What can hang from each mark:
K_917: K_195 K_722
K_195: K_152
K_152: K_195 K_386 K_559
K_386: K_152 K_874
K_718: K_722
K_559: K_152 K_917
K_772: K_152 K_874
K_722: K_917

Known rows, with every way that one mark hangs from another:
[K_722 [K_917 [K_195 [K_152 [K_386 K_874]]]]]: [ 1.34  2.41 -3.49 -0.91  0.40 -1.32  3.09 -1.86  0.11  0.45  0.16 -0.13
  0.90 -0.54  1.52  2.50  1.30 -1.27 -1.53 -0.86 -3.05]
[K_195 [K_152 K_386 K_559]]: [ 1.13 -0.03 -1.82 -1.51  0.15 -3.22  2.03 -2.21 -0.57  2.36  0.67 -1.68
 -1.15  0.29 -0.31  3.94  0.29 -0.18 -0.41  1.30 -3.28]
[K_195 [K_152 [K_559 K_917]]]: [ 0.70  3.29 -1.02  0.06  0.55 -2.00  2.78 -2.15 -0.83 -0.59  0.34 -3.55
 -0.60  0.62 -1.36  1.84  0.27 -0.41  0.68  1.35 -1.75]
[K_195 [K_152 K_386 [K_559 [K_917 K_722]]]]: [ 1.65  1.78  0.09 -0.53  0.58  0.08  4.25 -1.82 -0.76 -0.12  0.38 -2.43
 -1.76  0.58 -4.53  2.37  0.03 -1.39  0.94  1.30 -2.32]
[K_152 K_195 K_559]: [ 0.59  0.09 -0.15 -0.84  0.89 -0.71  0.91 -0.31 -0.97  0.24  0.63 -2.69
 -0.68  1.75 -1.25  1.08 -0.42 -0.30  0.61  0.19 -3.04]
[K_772 [K_152 K_195 K_386 [K_559 K_917]] K_874]: [ 3.31 -2.69 -0.14 -2.19  1.11 -4.34  2.33 -1.39 -0.34  2.98  0.81 -6.22
 -1.63  2.62 -0.90  0.77 -0.91 -2.86  1.43 -0.40 -7.49]
[K_718 [K_722 [K_917 K_195]]]: [-1.28  6.08 -0.36  1.44  0.33  2.86  2.08  2.34  0.62 -4.75 -0.35  0.90
  0.46 -0.77 -1.62  0.12  0.64 -0.18  0.85 -0.54  2.38]
[K_917 K_195 K_722]: [ 0.86  3.67  0.69  0.77  0.23  2.77  2.70  0.88  0.06 -2.78 -0.66  0.72
 -0.17  0.01 -1.79  0.40  0.14 -1.71  0.60 -0.29 -0.36]
[K_917 [K_195 [K_152 [K_386 K_874] K_559]] K_722]: [ 2.64  0.16 -1.83 -1.55  0.52 -1.29  4.54 -3.58 -0.65  0.74  0.22 -0.39
 -0.74  0.43 -1.20  3.95  0.33 -2.51 -0.61  0.22 -4.93]
[K_559 K_152 [K_917 K_195]]: [ 2.84  6.43 -0.54  0.55  1.41  1.99  3.47 -0.86  0.31 -3.27 -1.34 -2.38
 -0.09  1.08 -1.41  0.72  0.86 -1.02  0.21  0.05 -1.95]
[K_386 [K_152 K_195 K_559] K_874]: [ 1.61 -3.99 -1.32 -2.33  1.34 -3.71  0.71 -3.90 -1.33  2.45  1.55 -2.23
  0.12  1.98 -0.44  1.47 -0.66 -0.07  0.03 -1.25 -5.71]
[K_917 [K_195 [K_152 [K_386 K_874]]] K_722]: [ 2.39  0.75 -1.98 -1.37  0.20  0.28  3.78 -2.85 -0.27  0.65  0.05  0.92
  0.12 -0.26 -0.05  3.05  0.69 -2.62 -1.51 -0.27 -3.87]
[K_772 K_874]: [ 0.69 -2.89 -0.08 -0.06 -0.17 -1.61 -0.61 -0.31  0.34  1.53  0.20 -0.42
  0.05  0.25  1.70  0.29 -0.13 -1.16 -0.22 -0.39 -1.44]
[K_152 [K_386 K_874] [K_559 [K_917 K_195 K_722]]]: [ 2.85 -0.22  0.05 -0.84  0.86  0.40  4.86 -2.67 -0.40 -0.78 -0.30 -1.24
 -0.91  1.53 -4.48 -0.05 -0.36 -3.50  1.31 -0.24 -3.94]
[K_152 [K_386 K_874]]: [ 1.42 -4.91 -1.04 -1.95  0.01 -1.46  0.31 -2.72  0.05  2.99  0.35  0.85
  0.04  0.32  0.33  0.31 -0.09 -1.04 -1.04 -0.60 -2.70]
[K_152 K_195 [K_386 K_874] [K_559 K_917]]: [ 2.35 -3.16 -0.84 -2.29  1.20 -1.65  2.23 -3.38 -1.06  1.98  0.74 -3.27
 -0.60  2.54 -2.72 -0.24 -0.59 -2.20  0.49 -0.31 -5.66]
[K_195 [K_152 [K_386 K_874] [K_559 [K_917 K_722]]]]: [ 2.19 -1.66 -0.46 -1.41  0.68 -0.80  4.24 -4.17 -0.83  1.09  0.52 -1.93
 -1.21  0.72 -3.61  1.93 -0.07 -1.91  0.18  0.53 -3.66]
[K_772 [K_152 K_195 K_559] K_874]: [ 2.18 -2.89 -0.14 -1.47  1.02 -4.55  0.87 -0.62 -0.36  2.36  0.91 -5.02
 -1.18  1.90  1.52  1.68 -0.82 -1.60  0.82 -0.78 -6.14]
[K_152 K_195 [K_559 [K_917 K_722]]]: [ 1.16  1.87  1.81  0.16  1.36  2.62  3.08 -0.06 -1.13 -2.24  0.34 -3.44
 -1.30  2.06 -5.46 -0.54 -0.68 -1.45  2.12  0.18 -2.05]
[K_917 K_195]: [ 0.76  3.66 -1.02  0.26  0.10  0.27  1.47  0.21  0.11 -1.49 -0.55 -0.03
  0.49  0.17  0.54  0.43  0.34 -1.39  0.03 -0.06 -1.17]
[K_772 [K_152 K_559] K_874]: [ 1.82 -3.46  0.21 -0.87  0.35 -5.31  0.83 -0.91  0.23  2.43  0.48 -3.78
 -1.37  0.85  1.62  1.47 -0.77 -1.10  1.05 -0.39 -4.25]

Rows:
[ 0.93  5.79 -0.89  0.63  0.21  1.70  3.50 -0.31 -0.28 -2.43 -0.28  0.09
  0.06 -0.55 -0.37  2.62  0.74 -1.55 -0.42  0.40 -1.10]
[K_917 [K_195 K_152] K_722]
[ 1.14 -0.60 -0.65 -1.55  1.25 -2.78  0.79 -1.60 -1.25  1.24  1.34 -2.87
 -0.40  1.84 -1.39  1.73 -0.58  0.49  0.79 -0.46 -4.32]
[K_386 [K_152 K_195 K_559]]
[ 2.65  0.88 -0.12 -0.50  1.26 -1.04  4.37 -3.74 -0.78 -1.52  0.19 -1.81
 -0.09  1.44 -3.91  0.08 -0.63 -2.17  1.64 -1.02 -4.04]
[K_386 [K_152 [K_559 [K_917 K_195 K_722]]] K_874]
[-1.23  8.07 -1.80  1.27  0.29  1.67  3.01  1.17  0.28 -4.42 -0.01  0.30
  0.65 -1.31 -0.07  2.38  1.31  0.06 -0.16  0.11  1.67]
[K_718 [K_722 [K_917 [K_195 K_152]]]]
[ 0.70  5.76 -2.80 -0.06  0.18 -0.37  3.15  0.44  0.20 -0.78 -0.01 -0.66
  0.41 -0.64  0.54  2.86  1.49 -0.73 -0.76 -0.09 -1.68]
[K_722 [K_917 [K_195 [K_152 K_386]]]]
[ 1.61 -5.53 -0.97 -2.12  0.29 -2.99  1.08 -3.27 -0.31  3.17  0.56 -0.44
 -0.81  0.98 -0.76  1.20 -0.43 -0.95 -0.19 -0.12 -3.76]
[K_152 [K_386 K_874] K_559]
[ 2.40  3.37  0.20 -0.38  1.97  2.48  2.03 -0.72 -0.35 -1.81 -0.36 -3.68
 -0.48  1.83 -2.19  0.46  0.42 -0.21 -0.01 -0.19 -2.75]
[K_559 [K_152 K_195] K_917]
[ 3.13 -3.79 -0.92 -2.23  1.02 -0.37  1.21 -3.43  0.37  2.46 -0.21  0.01
 -0.62  0.61  0.13  2.17  0.43 -0.06 -1.78 -0.66 -3.65]
[K_559 [K_152 [K_386 K_874]]]
[ 1.32  7.48 -0.59  1.09  0.52  2.48  4.66 -0.55 -0.41 -3.57 -0.52 -1.48
  0.09 -0.03 -2.16  1.22  0.71 -2.31  0.41  0.55 -1.01]
[K_559 [K_917 [K_195 K_152] K_722]]
[ 2.15 -5.00 -1.00 -2.58  0.25 -3.53  0.90 -2.68  0.23  3.61  0.43 -1.09
 -0.44  0.27  1.48  0.55 -0.44 -1.16 -0.64 -1.22 -4.37]
[K_772 [K_152 [K_386 K_874]]]
[ 2.12  5.91 -1.01 -0.07  0.39  1.96  5.01 -0.99 -0.30 -1.84 -0.33 -1.11
 -0.39  0.10 -2.74  1.89  0.69 -2.83  0.16  0.66 -2.39]
[K_559 [K_917 [K_195 [K_152 K_386]] K_722]]
[ 2.61  2.35 -1.64 -0.92  0.55  0.70  4.82 -3.29 -0.41 -0.64 -0.19 -0.57
  0.09  0.30 -1.87  1.47  0.58 -3.51 -0.62 -0.07 -3.78]
[K_559 [K_917 [K_195 [K_152 [K_386 K_874]]] K_722]]
[ 0.80  1.33  2.05  0.80  0.74  1.70  3.11 -0.37 -0.48 -2.22 -0.10 -2.16
 -1.48  0.99 -5.41 -0.70 -0.58 -0.99  2.21  0.48 -0.20]
[K_152 [K_559 [K_917 K_722]]]
[ 1.49  1.64 -1.41 -1.03  0.47 -2.57  3.05 -2.56 -0.68  1.20  0.50 -3.18
 -1.10  0.83 -1.98  2.31  0.18 -0.99  0.43  1.49 -3.13]
[K_195 [K_152 K_386 [K_559 K_917]]]
[ 4.42  1.37  0.08 -0.95  1.59  3.04  4.97 -2.80  0.31 -1.53 -1.14 -0.74
 -0.71  1.14 -3.53  1.04  0.56 -2.52 -0.31 -0.83 -3.85]
[K_559 [K_152 [K_386 K_874]] [K_917 K_195 K_722]]
[ 2.90  0.21 -0.58 -1.97  1.57  1.22  1.34 -0.82 -0.16  1.19  0.01 -1.92
 -0.97  1.53 -1.06  2.66  0.49  0.09 -1.15 -0.14 -4.26]
[K_559 [K_152 K_195 K_386]]
[ 2.09 -1.78  0.54 -0.40  0.65 -4.53  1.89 -1.33  0.11  1.23  0.25 -5.26
 -1.36  1.44  0.02 -0.02 -0.86 -1.84  1.86 -0.21 -4.12]
[K_772 [K_152 [K_559 K_917]] K_874]
[ 1.44 -2.93 -2.58 -2.17 -0.05 -2.70  1.09 -3.85 -0.31  3.34  0.64  0.23
  0.24 -0.26  1.87  2.62  0.54 -0.88 -2.06  0.07 -3.56]
[K_195 [K_152 [K_386 K_874]]]
[ 1.71 -3.33 -2.42 -2.30  0.25 -4.14  1.92 -4.51 -0.70  3.59  0.91 -1.17
 -0.58  0.42  0.72  3.52  0.16 -0.65 -1.20  0.62 -4.60]
[K_195 [K_152 [K_386 K_874] K_559]]
[ 3.76 -1.56 -0.91 -2.37  1.99  0.93  2.28 -3.39 -0.39  1.24 -0.02 -2.89
 -0.42  2.19 -1.87  0.63  0.35 -1.34 -1.08 -0.79 -5.47]
[K_559 [K_152 K_195 [K_386 K_874]] K_917]
[-0.09  6.19 -2.10 -0.07  0.42 -0.40  4.18  0.14  0.01 -2.38  0.42 -0.74
 -0.64 -0.45 -1.77  4.02  0.96 -0.29  0.43  0.81 -0.88]
[K_718 [K_722 [K_917 [K_195 [K_152 K_386 K_559]]]]]
